What can hang from each mark
K_623: K_152
K_152: K_204 K_338 K_374
K_52: K_338
K_338: K_52 K_152 K_460
K_460: K_338 K_374
K_374: K_152 K_460

Each row was made from one small tree. Brackets hold a mark, then the marks that hang from it, in the order of their numbers. Every link used is in the known rows. Write each row's tree.
Known rows
{K_52 {K_338 {K_460 {K_374 K_152}}}}: [ 3.55 -1.92  1.92 -1.63 -0.39 -0.69  2.60 -1.86 -0.72 -2.01  2.11  1.62
  3.83  1.44 -1.98 -2.71 -1.48  3.38 -0.32  2.54  1.76 -2.15 -2.26]
{K_460 {K_338 K_52} K_374}: [ 1.10 -2.06 -1.32  1.79 -0.12  1.68  1.03  0.68  2.33  1.01  0.68 -0.24
  1.84 -1.15  2.90 -3.17 -0.17  0.76  0.86 -0.98  3.65 -0.61 -1.07]
{K_152 K_338}: [-0.30  0.45  0.26 -0.58  2.74  0.64 -0.59  1.15  1.56  0.11  0.21  0.34
 -1.83  0.08  1.02  1.22 -0.86  0.70  1.52 -0.20 -0.28 -1.15  2.49]
{K_460 {K_374 {K_152 K_204}}}: [ 4.71 -1.08  0.84 -1.06 -0.91 -0.51 -1.21  0.24 -2.19 -2.22 -0.37  0.47
  2.58 -0.45 -3.82 -0.99 -1.20 -0.77 -0.29 -0.92  3.84 -1.28 -2.17]
{K_52 {K_338 K_460}}: [ 0.47  0.22  1.83 -1.36  0.85 -1.14  3.45 -2.91  0.17 -1.53  2.45  0.94
  2.25  1.89  0.80 -0.32 -0.17  2.60 -0.85  2.73 -0.96 -0.22 -1.21]
{K_52 K_338}: [-0.15 -0.09  1.13 -0.46  0.24 -0.12  1.11 -1.09 -0.34 -0.57  1.07  0.21
  0.67  0.65  0.38  0.33 -0.42  1.00 -0.37  0.41 -0.87 -0.52 -0.72]
{K_338 K_52}: [ 0.13 -1.01  0.03  1.08 -0.19  1.61  0.62 -0.34  0.32  0.47  1.01 -0.08
  2.11 -1.13  1.53 -0.48  0.45  0.14 -0.17 -1.45  0.15 -0.11 -1.26]
{K_374 K_460}: [ 0.37 -0.83 -0.24  0.13 -0.15 -0.62  0.31  0.04  1.24 -0.23 -0.09 -0.41
  0.43  1.07  0.73 -0.60 -2.03  0.39  0.54 -0.48  1.53 -0.46  0.09]
{K_338 K_52 K_152 {K_460 K_374}}: [ 2.49 -3.41  0.50  1.64 -1.93  0.43  1.79  0.31  1.32 -2.25  1.84 -0.41
  3.04  0.40  1.28 -3.59  0.58  1.28 -0.81  2.03  0.90 -0.86 -1.56]
{K_52 {K_338 {K_152 K_204 K_374} K_460}}: [ 2.45  1.36  2.03 -0.05 -0.47 -2.10  2.03 -4.66 -0.99 -2.82  1.00  0.01
  2.59  1.24 -0.31  1.01 -0.52  0.69 -1.10  2.92 -2.06  0.84 -0.64]
{K_338 {K_460 K_374}}: [ 2.59 -1.08  1.06 -0.94 -1.17 -0.88  2.17 -0.62  1.48 -1.90  1.13  1.06
  1.60  0.94 -0.19 -2.99  0.07  1.90  0.45  2.40  2.15 -1.20 -0.37]
{K_152 K_204 K_338}: [ 1.27  1.46  1.12 -1.33  2.89 -0.40 -0.97  0.36  0.25 -1.65  0.35  0.29
 -0.79 -0.10 -0.15  2.66 -0.71 -0.80  0.70 -0.87  0.89 -0.42  1.38]
{K_460 {K_374 {K_152 K_338}}}: [ 2.83 -1.67  0.56 -0.76  1.58  1.02 -1.40  2.21  0.54 -0.37 -0.09  1.05
 -0.31 -0.43 -1.80 -1.20 -2.10  1.54  2.01 -0.43  2.34 -3.06  1.43]
{K_338 K_460}: [ 0.61  0.35  0.57 -0.84  0.58 -1.04  2.26 -1.78  0.49 -1.01  1.25  0.83
  1.54  1.17  0.46 -0.70  0.29  1.58 -0.54  2.29 -0.12  0.27 -0.46]
{K_152 K_374}: [ 0.59  1.59  0.16  0.79 -0.76  0.21 -0.27 -2.37  0.52  1.47 -1.25  0.47
  0.05 -1.38 -0.02  0.05 -0.66  0.38  1.66 -0.21 -0.93 -0.03  1.55]
{K_152 K_204 {K_338 K_52} K_374}: [ 1.94  2.10  1.43  0.65  2.11  1.38 -0.46 -2.34  1.02  0.23  0.03  0.56
  1.37 -2.54  1.28  2.00 -0.97 -0.47  2.11 -2.59  0.01 -0.48  1.63]
{K_623 K_152}: [-0.41  1.14  0.15 -0.51 -2.07 -0.22 -0.75 -1.67 -0.82  0.29 -1.35 -0.86
  2.74  0.07 -0.80  0.43  0.71 -0.53 -1.20 -0.55  0.31  1.67 -1.06]
{K_338 K_152}: [-0.20 -1.45 -0.67  1.26 -0.67 -0.25 -0.95  1.34 -0.48 -0.82 -0.19 -1.45
 -0.78  0.55 -0.07  0.01  0.18 -0.62 -1.05  1.05 -1.18  0.45  0.03]
{K_338 {K_152 K_374} K_460}: [ 1.08  0.33  0.18  1.14 -0.89 -1.10  1.17 -2.80  0.55 -0.41 -0.30 -0.11
  0.83  0.54  0.31 -0.66 -0.31  1.37 -0.02  3.17 -2.26  0.66  1.20]
{K_460 {K_338 K_52 {K_152 K_204}} K_374}: [ 2.55 -2.49 -1.14  2.31 -0.55  0.49 -0.32  1.15  0.58 -1.59  0.63 -1.82
  2.17 -0.48  1.80 -1.78  0.12 -1.52 -1.12 -0.50  3.51  0.47 -2.10]
{K_374 {K_152 K_204} {K_460 {K_338 K_52}}}: [ 2.20 -1.38 -1.44  1.01  2.29  0.26  0.37 -1.56 -0.56  0.30  0.59 -0.67
  4.84 -0.13  0.76  0.01 -3.07 -0.22 -0.91 -2.31  4.45  0.75 -3.20]
{K_460 {K_338 K_152} K_374}: [ 0.80 -2.59 -2.01  1.91 -0.75 -0.06 -0.50  2.29  1.36 -0.20 -0.42 -1.64
 -0.98  0.64  1.36 -2.67 -0.36 -0.04  0.03  1.61  2.36 -0.07  0.30]

Which tree is each row?
[ 0.48 -0.91  0.45  1.81 -1.37 -0.83  0.20 -2.25  0.77 -0.16 -0.42 -1.04
  0.46  1.14  1.04 -0.29 -3.06  1.05  0.72  0.67 -1.65 -0.60  1.01] : {K_52 {K_338 {K_152 {K_374 K_460}}}}
[ 2.14  2.14  1.07 -0.42  2.01 -0.77 -0.81 -2.07  1.96 -0.32 -1.15  0.41
 -0.16 -0.30  0.51  1.97 -3.38 -0.17  2.74 -1.65  1.34 -0.94  3.10] : {K_152 K_204 K_338 {K_374 K_460}}
[ 3.95 -0.45  2.25 -1.12  1.60  0.37  2.03 -0.51  2.12 -3.10  2.46  1.17
  2.98 -0.28  1.19 -0.90 -0.32  1.08  0.82  0.05  3.14 -1.69 -0.30] : {K_152 K_204 {K_338 K_52 {K_460 K_374}}}
[ 0.41 -0.12 -1.76  1.11  1.22 -1.27 -0.77  0.37 -0.67 -1.18 -0.32 -1.94
 -0.13  1.01  0.88  1.14 -0.04 -1.94 -1.83  0.98  1.22  2.13 -0.82] : {K_460 {K_338 {K_152 K_204}}}
[ 2.85 -1.21  0.74 -0.27  3.28  0.86 -0.87 -0.17 -0.06 -1.04  1.04  0.07
  3.22 -0.33 -0.21  1.31 -3.54  0.17  0.46 -3.00  2.89 -1.37 -0.90] : {K_374 {K_152 K_204 {K_338 K_52}} K_460}
[ 1.61  1.96  1.92 -1.56  1.44 -0.02  1.19 -3.38  0.31 -1.98  1.14  0.15
  5.56  0.11  0.95  1.88  0.62  0.28 -1.16 -0.38  1.19  1.50 -1.37] : {K_623 {K_152 K_204 {K_338 K_52 K_460}}}
[ 2.62  2.35  1.97 -0.32  2.64  0.40  1.80 -3.97  1.66 -0.76  1.29  1.41
  3.06 -1.31  1.69  1.40 -0.67  1.19  1.57 -0.32 -0.09 -0.23  1.25] : {K_152 K_204 {K_338 K_52 K_460} K_374}
[ 2.05  0.11  0.33  2.45 -1.42  0.44 -0.95 -2.13 -0.93 -0.67 -0.43 -1.12
  2.37 -1.84  0.28  0.83 -0.05 -1.74 -0.47 -1.29 -0.99  1.05 -0.70] : {K_338 K_52 {K_152 K_204 K_374}}
[ 2.02  1.12  0.30  1.29 -1.34 -0.94 -1.48 -1.83 -1.28 -1.16 -1.42 -1.01
  0.41 -0.63 -1.14  1.33 -0.37 -1.83 -0.36  0.14 -1.10  1.08  0.57] : {K_338 {K_152 K_204 K_374}}
[ 2.30 -2.97 -1.50  1.69  0.29  2.00  0.24  0.36  0.30  1.46  0.41  0.13
  3.42 -1.47  0.62 -3.13 -1.35  1.24  0.38 -1.22  4.08 -1.02 -2.17] : {K_460 {K_338 K_52} {K_374 K_152}}
[ 0.61 -2.15  0.08  1.51 -0.27  0.34  1.91 -0.75  0.43 -1.42  2.10 -0.72
  2.95  0.62  1.89 -1.31  0.80  1.16 -1.76  1.99 -1.27  0.68 -1.68] : {K_338 K_52 K_152 K_460}
[ 2.30 -1.17  2.24 -1.40 -0.85 -1.00  3.32 -1.72  1.18 -2.36  2.28  1.15
  2.34  1.66  0.18 -2.62 -0.41  2.80  0.11  2.76  1.25 -1.82 -1.12] : {K_52 {K_338 {K_460 K_374}}}
[ 0.49 -1.39 -2.27  0.61  2.15 -0.31  0.07 -0.46  0.29  1.55 -0.41 -0.46
  1.66  1.02  0.38 -0.88 -3.52  1.31  0.16 -0.17  3.27  0.07 -0.80] : {K_374 K_152 {K_460 K_338}}
[ 3.91 -1.83 -0.81  0.75  0.64  1.05 -0.13 -0.37 -0.81 -0.34  0.54 -0.03
  4.44 -1.46 -0.50 -1.74 -1.14 -0.29 -0.40 -1.82  5.24 -0.28 -3.23] : {K_460 {K_338 K_52} {K_374 {K_152 K_204}}}
[ 0.53 -0.98 -0.45  3.18 -1.61  1.60 -0.62 -1.38  0.35  1.12 -0.46 -0.96
  1.45 -1.82  1.51 -0.64 -0.14 -0.12  0.29 -0.65 -2.08  0.36  0.27] : {K_338 K_52 {K_152 K_374}}
[ 0.55 -0.18  1.08 -0.28  3.20  1.20  2.29 -0.96  2.47 -0.45  2.54  1.03
  2.02  0.04  2.86 -0.03 -0.25  2.32  0.86  0.70 -0.28 -0.82  0.81] : {K_152 {K_338 K_52 K_460}}
[ 0.92 -3.59 -1.96  3.03 -0.80  1.45  0.07  2.01  1.76  0.23  0.48 -1.66
  1.14 -0.55  2.93 -3.23 -0.08  0.04 -0.14  0.11  2.47 -0.27 -0.87] : {K_460 {K_338 K_52 K_152} K_374}
[ 2.26  1.16  1.25  0.78  1.96  0.77 -0.18 -2.39  2.35  0.09 -0.11  0.27
  1.81 -1.54  1.90  1.37 -3.03 -0.14  2.53 -3.08  1.45 -0.99  1.72] : {K_152 K_204 {K_338 K_52} {K_374 K_460}}
[ 0.22 -0.08  0.68  1.63 -1.26 -0.12  0.00 -2.13 -0.43  0.00 -0.32 -0.75
 -0.12  0.09  0.39  0.32 -0.93  0.73  0.23  1.13 -3.02 -0.23  0.84] : {K_52 {K_338 {K_152 K_374}}}
[ 1.57 -1.39  0.26  1.58 -0.56  0.32 -0.73  0.22 -1.40 -2.14  0.90 -1.70
  2.39 -0.52  0.44  0.78  0.67 -2.17 -2.23 -1.05 -0.06  1.13 -2.29] : {K_338 K_52 {K_152 K_204}}
[ 1.42  3.01  1.88 -2.80  1.46 -1.55  0.73 -3.08  0.12 -2.39  0.22  0.22
  3.49  1.33 -0.54  2.51  0.23  0.17 -0.99  0.94  1.13  1.52 -0.13] : {K_623 {K_152 K_204 {K_338 K_460}}}
[ 2.04  0.07  1.25  0.97 -1.17 -1.68 -0.09 -3.02 -0.42 -1.95 -0.41 -1.29
  1.35  1.15 -0.06  1.05 -2.84 -0.55 -0.14  0.00 -0.47  0.09 -0.08] : {K_52 {K_338 {K_152 K_204 {K_374 K_460}}}}
[ 1.85  1.02  1.41  0.87 -1.00 -1.09 -0.43 -3.00 -1.58 -1.67 -0.30 -0.98
  1.01  0.08 -0.69  1.68 -0.71 -0.89 -0.62  0.45 -1.93  0.61 -0.17] : {K_52 {K_338 {K_152 K_204 K_374}}}
[ 0.78  2.73  1.25 -1.83  0.88 -0.64 -1.62 -1.33 -0.45 -1.45 -1.01 -0.56
  1.94  0.18 -1.00  3.12  0.05 -1.40 -0.60 -1.30  1.22  1.20  0.32] : {K_623 {K_152 K_204 K_338}}
[ 3.70 -0.83 -0.97 -0.35  0.72 -0.52 -0.59  0.00 -1.19 -0.78 -0.45  0.05
  2.31 -0.23 -1.90 -1.26 -1.53 -0.53 -0.25 -0.43  5.12 -0.24 -2.00] : {K_460 K_338 {K_374 {K_152 K_204}}}
[ 0.76 -1.89 -0.56  3.35 -1.70  0.93 -0.34 -1.38  1.48  0.90 -0.64 -1.45
  1.93 -0.82  2.04 -1.19 -2.24  0.20  0.84 -1.08 -0.73 -0.06  0.37] : {K_338 K_52 {K_152 {K_374 K_460}}}
[ 0.62  1.07  0.42  0.42  1.88  0.20 -0.35 -1.29  3.20  1.43 -1.16  0.62
 -1.29 -0.25  1.62  0.69 -3.60  1.52  3.63 -1.00  0.29 -1.58  4.11] : {K_152 K_338 {K_374 K_460}}
[ 1.92  3.01  1.23 -0.60  2.16 -0.17 -1.03 -1.98  0.80 -0.20 -0.98  0.71
 -0.69 -1.28 -0.19  2.58 -1.35 -0.56  2.27 -1.15 -0.04 -0.52  2.94] : {K_152 K_204 K_338 K_374}
[ 0.56 -1.21 -1.71  2.34  1.17  0.35 -0.20  0.05 -0.31 -0.69  0.75 -2.10
  2.08 -0.34  2.35  0.54  0.31 -1.82 -1.99 -0.48  1.28  2.07 -2.13] : {K_460 {K_338 K_52 {K_152 K_204}}}
[ 4.07 -2.50  1.16  0.64 -1.75 -0.61  1.40 -0.34  0.11 -4.05  2.00 -0.62
  3.97  0.47  0.16 -2.21  0.74 -0.26 -1.75  1.31  2.07 -0.13 -2.71] : {K_338 K_52 {K_152 K_204} {K_460 K_374}}
[ 1.70  3.77  0.99 -0.55 -2.59 -1.04 -1.32 -4.87 -1.55  0.02 -2.58 -0.48
  3.86 -1.23 -1.95  1.85  0.21 -1.70 -0.24 -1.51  0.51  2.20 -0.57] : {K_623 {K_152 K_204 K_374}}
[ 5.43 -1.70  1.57 -0.76 -0.52 -0.02  1.62 -1.83 -1.28 -2.72  1.93  1.15
  6.26 -0.51 -2.04 -2.19 -0.48  0.92 -1.07  0.05  3.85 -1.01 -3.83] : {K_338 K_52 {K_460 {K_374 {K_152 K_204}}}}
[ 1.65  3.31  1.24 -0.93  0.13 -1.01 -1.43 -3.74  1.11 -0.22 -2.51 -0.35
  2.52 -0.17 -0.31  2.50 -2.67 -0.62  1.60 -2.22  1.71  0.73  2.00] : {K_623 {K_152 K_204 K_338 {K_374 K_460}}}
